Each row comes from the steps of one path. Every step used is in the known rows, and no mark comes twice. Write the path behind each row, first mark first.
In the rows, zero is written as 128.
Known rows
T J A: [131 156 116 159 107  91 149 117 128 109 143 146 107 105 112 170 126 132
 141 101  80 131 143 120 136]
F J: [131 134 120 102 111 105 116 145 135 130 122 115 119 114 117 114 119  92
 137 133  78 112 105 133 126]
Y F J A: [129 144 136  90 119  90 164 111 133  98 128 133 113 107 122 130 136 126
 120 101  88  78 114 131 143]
U E P: [115 154 125 123 114 105 110 150 125 105 136  82 112 115 134 125 172  88
 178 103 119  93 135 158 146]
F J U: [139 143 120  81 127 117 112 120 136 130 132 113 115  98 121 127 133  63
 149 145  71  87 114 144 127]
L X C E P J: [105 189 146  91  71  95 161 123  95 198 128  75 127 110 139  66 170  87
  96 111  70  60 117 151 103]
Y F: [115 121 142 101 130  97 152 147 139 139 122 116 123 130 133 150 133 155
 133 122 123  75 110 128 152]
P X: [126 138 129 118 147 100 138 140 148 137 132 116 123 100 136 138 102 127
 165  97  88 116 111 127 142]
Y F J: [120 131 134  75 122 102 142 144 134 142 122 124 123 125 132 127 121 123
 122 124  99  80  98 127 135]
N J U: [143 142 119 108 162  92 142 103 148 134 161 109 117 106 137 172 147  77
 155 157 109  88 114 148 135]
C E: [118 153 129 116 106 102 141 152  98 157 106  96 127 111 119 124 137 122
 134 143  87 104 110 123 145]
T J C E: [127 160 112 120  99  86 157 134  70 162 147 134 114 128 127 136 116 134
 115 106  82 149 117 109 114]
C E P: [111 170 126 105 118 116 128 152  83 149 134  90 118 106 126 138 165 118
 146 117  85  83 133 135 149]
E P X C: [121 170 137  94 124  88 134 140 145 155 161 102 119 111 146 149 132 105
 157  87  81  91 158 138 119]
F J U X C: [139 162 129  60  88  67 125  94 158 140 165 114 117 102 125 163 108  47
 124 149  60  79 128 130 109]
X C: [130 135 140 112  91  73 130 145 152 158 117 100 123 135 122 132 128 105
 124 146  98 101 144 133 116]
L X C E: [115 181 150  99  66  83 150 155 113 209 118  81 131 130 126  92 152 127
 101 159  75  92 118 126 102]
T J U E P X: [119 196 113 107 142 114 128 120 113 134 174 117 106  84 155 165 141  66
 200  80  81 106 147 147 131]
F J U E P X: [126 187 118  63 144 114 118 113 124 113 160  97 109  76 149 117 146  31
 201  85  70  82 125 165 127]
C E P X: [110 184 128  97 144 113 147 144  89 155 148 100 121  85 140 139 138 122
 163  84  69  93 124 127 149]
P J U X C: [133 141 137  83 102  56 153  66 154 140 137 107 121  90 133 149 110  38
 117 129  81  59 122 142 121]
U X C E P: [111 189 137  87  83  68 143 127 107 157 169  92 120 107 130 168 146 106
 121 120  73  78 141 120 128]
X C E P J U: [121 180 135  66 100  94 161  93  89 173 123  83 120  91 137 104 168  30
 114 124  72  46 153 160 122]

Which path is each row?
[113 170 136  88  81  81 160 117  88 174 113  85 124 110 133  95 156  59
 106 112  77  71 141 149 117]
X C E P J
[125 142 126 135 127 100 156  86 119  78 132 111 106  81 126 119 162  89
 139  62  88  69 137 161 152]
E P J A
[110 176 135  86  79  60 166  94 102 157 147  93 123  92 135 132 132  62
 101 102  70  66 125 132 127]
U X C E P J
[123 178 141  88 103  70 163 139 114 193 118  98 133 108 135 119 110 105
 126 131  68 114 129 117 117]
P X C E
[115 183 137  91  83  89 140 149  96 177 135  86 122 123 128 129 167  97
 122 129  82  82 162 137 123]
X C E P
[126 169 138  68  89  51 174  65 111 167 128  97 127  83 129 136 117  31
 104 142  65  61 114 133 124]
P J U X C E
[135 154 137  88 103  63 133  95 160 140 164 105 117 105 130 186 118  79
 133 147  86  71 141 128 123]
J U X C
[123 161 125  99 128 117 108 125 124 105 147  81 107  99 139 139 185  58
 188 114 112  66 147 170 147]
J U E P
[123 160 122  96 120 101 139 134  71 133 156 101 109 118 134 119 163 128
 131  85  97  97 129 137 135]
J C E P
[121 146 122  94 139 100 133  68 129 103 169 108 109  70 138 169 139  55
 152  85  85  41 115 151 153]
E P J U X
[121 164 137  98  78  71 152 147 110 185 105  88 130 127 121 118 138 102
 108 158  84 104 136 125 118]
X C E
[119 193 110 100 132 100 157 128  63 161 187 138 108 104 147 149 118 139
 146  47  65 138 131 111 115]
T J C E P X
[116 165 124  84 134 120 146  94  77 146 121  89 117  74 133 113 170  46
 139 111  77  47 128 160 145]
C E P J U
[129 120 119 107 132  96 141 101 107 104 147 111 105 114 141  98 143  92
 130  55 108  87 119 159 129]
E P J C
[107 200 147  92  74 104 138 155  99 197 154  75 123 125 131  99 180 124
 115 130  71  72 136 138 107]
L X C E P
[127 189 138  73 120  85 132 114 139 140 157  79 113  96 153 134 159  43
 187  99  93  74 167 165 119]
J U E P X C
[136 148 119  76 120  95 117  96 146 112 164 120 113  83 124 168 112  65
 146 132  64  78  95 129 133]
F J U X
[129 129 124 102 109  72 171  98  76 141 104 107 122 110 132  73 121  89
 100  94  94 106  90 137 129]
P J C E
